What can hang from each mark
Y: K U X
K: U X
X: M U Y
M: J X Y
V: J
U: K X

Every row comes from one small tree of marks. Brackets hold a mark, then the marks that hang from it, in alphabetical order. Every link used is in the known rows. Which tree was each row made from?
Known rows
[Y U]: [-106, 106, 51, 43, 10, -183, 35, 254, -76, -98, -4, 25, 59, 208, -58, 121, -219, 97, -30, -44, -112, 7]
[M X Y]: [-50, 89, -176, 73, -90, -224, 39, 415, -23, 56, -10, 61, 66, 195, -77, 28, -71, 154, -24, -6, -84, 67]
[M J [X [Y U]]]: [-116, 87, -126, -270, -120, -206, 198, 465, -68, -86, 34, -49, 3, 187, -110, 100, -82, 171, -35, 29, -148, 61]
[M J [X U]]: [-63, 21, -269, -124, -129, -99, 110, 377, -17, -24, -23, 135, 27, 112, -125, 186, -82, 120, -16, 1, -178, 90]
[X [M J] U]: [-13, 73, -289, -17, 30, -145, -76, 24, -53, -9, -35, 160, 17, 55, -108, 299, -143, 194, 17, 55, -168, 58]
[Y [U K] [X [M J]]]: [-35, 99, 91, -161, 71, -307, 63, 355, 23, -69, 8, -32, -52, 297, -97, -90, -111, 85, -73, -16, -224, -50]
[M J [X [U K]]]: [-60, 12, -289, -145, -160, -157, 158, 395, 36, 16, -59, 162, 9, 118, -146, 80, -54, 116, -30, -3, -188, 80]
[Y [K U] [X [M J]]]: [-21, 48, -7, -89, 190, -159, -91, 326, 83, 57, 111, 103, -98, 162, -81, 0, -84, 42, 8, -7, -172, 72]
[Y K]: [-141, 38, -79, 98, 28, -111, -60, 226, 42, 118, 11, 164, 13, 63, -51, 21, -163, 149, 6, -88, -117, 75]
[Y K U [X M]]: [-90, 68, 108, -86, 217, -296, -32, 322, 47, -64, 45, 2, -46, 241, -57, -96, -145, 110, -55, -43, -189, -13]
[X M [Y [U K]]]: [-85, 145, -146, -99, 84, -388, 68, 18, -71, -32, -6, -43, -6, 137, -104, 98, -152, 212, -17, 102, -109, 8]
[K U]: [-25, 82, -66, 148, 53, -92, -37, 171, -42, 20, 66, 142, 17, 134, -77, 235, -189, -28, 41, 18, -62, 100]
[V J]: [-25, 103, -60, 104, -132, -33, -65, 168, -53, -93, -29, 170, 31, 76, -23, 266, -193, 43, -11, -70, -131, 31]
[M X [Y K U]]: [-97, 83, -65, -55, 2, -298, 89, 565, 35, -64, -22, 35, 64, 225, -87, -111, -62, 218, -38, -58, -89, 75]
[M J X [Y U]]: [-46, 118, -52, -166, -130, -207, 125, 650, -33, -112, -12, -21, 63, 281, -100, -10, -34, 217, -33, -44, -120, 50]
[M J X [Y K U]]: [-83, 87, -52, -202, -79, -214, 106, 708, 40, -83, -11, 29, 44, 234, -101, -127, -7, 264, -23, -83, -119, 79]
[K [X Y]]: [-139, 53, -42, 51, 42, -72, -28, 99, -120, 48, 39, 79, 1, 35, -26, 239, -224, 27, -24, 32, -97, 79]
[M Y]: [-63, 125, -100, 215, -51, -178, -83, 271, -47, 97, -48, 60, 99, 157, -51, 90, -127, 188, 14, -38, -84, 35]
[X M [Y [K U]]]: [-74, 103, -217, -42, 187, -275, -56, -4, -21, 70, 76, 69, -44, 27, -89, 168, -130, 187, 49, 108, -70, 105]
[M J [X U] Y]: [-32, 70, -288, -54, -148, -183, 71, 509, -13, -6, -75, 93, 83, 157, -124, 109, -10, 220, 5, 0, -153, 82]
[U [K [X Y]]]: [-122, 43, -72, 36, -16, -165, 45, 139, -29, 112, -23, 120, -13, 51, -68, 64, -169, 30, -36, 4, -115, 60]
[Y K [X M U]]: [-76, 15, -158, 40, 195, -256, -98, 163, 70, 82, -25, 129, -29, 100, -83, 25, -116, 116, -13, -3, -219, 24]
[U K [X M Y]]: [-72, 81, -210, -70, -104, -382, 68, -104, 26, 167, -64, 90, 2, 200, -98, 27, -145, 79, -48, 123, -72, -12]

Which tree is each row?
[-54, 124, 62, 96, 8, -353, 33, 471, 14, 7, -81, -44, 72, 312, -77, -122, -84, 121, -35, -51, -168, -38]  [M [Y [U K] X]]
[-77, 63, -105, -85, 12, -159, 12, 113, -33, 89, 14, 123, -60, 42, -82, 84, -138, 89, -41, 41, -123, 67]  [U [K [X [M J] Y]]]
[-30, 116, -142, -32, 37, -165, -135, 244, 6, 76, 22, 106, 6, 107, -69, 38, -70, 300, 21, -23, -105, 69]  [X [M J [Y K]]]
[-18, 80, -78, -20, 216, -111, -71, 3, -121, -26, 134, 118, -67, 44, -59, 347, -207, -45, 17, 140, -37, 144]  [K U [X M Y]]
[-64, 89, -408, 14, 76, -394, 34, -133, -39, 74, -101, 87, 19, 9, -139, 215, -115, 221, 21, 148, -150, 39]  [X M [U K] Y]
[-59, 152, 22, -19, -89, -177, 2, 508, -60, -76, -46, -10, 93, 245, -76, 50, -87, 250, 13, -77, -121, 21]  [M J [Y U]]
[-26, 96, 44, -70, 82, -72, -99, 250, -100, -78, 52, 88, -13, 135, -36, 161, -170, 119, -48, -7, -90, 70]  [K [X [M J [Y U]]]]
[22, 54, -4, 35, 209, -25, -120, 43, -84, -39, 148, 210, -74, 80, -49, 302, -232, -103, -7, 71, -38, 145]  [K U [X M]]
[19, 80, -74, -51, -9, -130, -39, 59, -12, 26, 68, 167, -12, 227, -86, 229, -175, -50, 9, 84, -35, 78]  [K [U [X [M J]]]]
[-64, 60, -22, 43, 138, -65, -17, 135, -111, -13, 96, 113, -23, 53, -54, 319, -208, -91, 15, 83, -51, 145]  [K U [X Y]]
[-132, 81, -158, 40, 83, -215, 11, 173, -13, 86, 28, 66, 9, 37, -84, 139, -128, 133, 57, 41, -86, 105]  [X [Y [K U]]]
[-41, 63, -163, 25, 22, -221, 30, 491, 55, 43, 25, 127, 32, 163, -97, -28, -38, 132, 13, -14, -60, 135]  [M X [Y [K U]]]
[-117, 45, -219, -85, 21, -233, 117, 303, 6, 49, 67, 72, -14, 90, -102, 86, -95, 99, 5, 60, -90, 121]  [M [X [Y [K U]]]]
[-124, 61, -157, -10, -187, -334, 120, 27, 35, 185, -101, 93, 51, 205, -92, 7, -143, 37, -35, 66, -83, -13]  [U K [X Y]]
[-128, 28, -177, 76, 68, -121, -16, 48, -122, 13, -39, 128, 36, -9, -60, 332, -213, 43, -6, 65, -133, 88]  [K [X U Y]]
[-109, 82, -134, -287, -137, -246, 237, 472, -30, -58, 2, -29, -7, 183, -127, 20, -59, 170, -45, 21, -157, 52]  [M J [X [Y [U K]]]]
[-44, 82, -11, 157, 108, -240, -85, 453, 62, 101, -2, 65, 33, 200, -64, -53, -59, 97, 32, -42, -129, 55]  [M [Y [K U] X]]
[-112, 45, 99, -93, 199, -141, -49, 224, -16, -113, 55, 134, -37, 115, -36, 32, -223, 100, -60, -58, -90, 83]  [Y [K [X M]] U]
[-7, 151, -84, 44, 63, -320, -50, 158, -34, -15, -26, 40, 35, 198, -83, 28, -125, 222, -18, 19, -83, 15]  [X [M [Y [U K]]]]
[-89, 75, 127, -3, 40, -316, 99, 394, 23, -42, -36, -29, 3, 308, -82, -106, -152, 4, -73, -55, -213, -58]  [Y [U K] X]
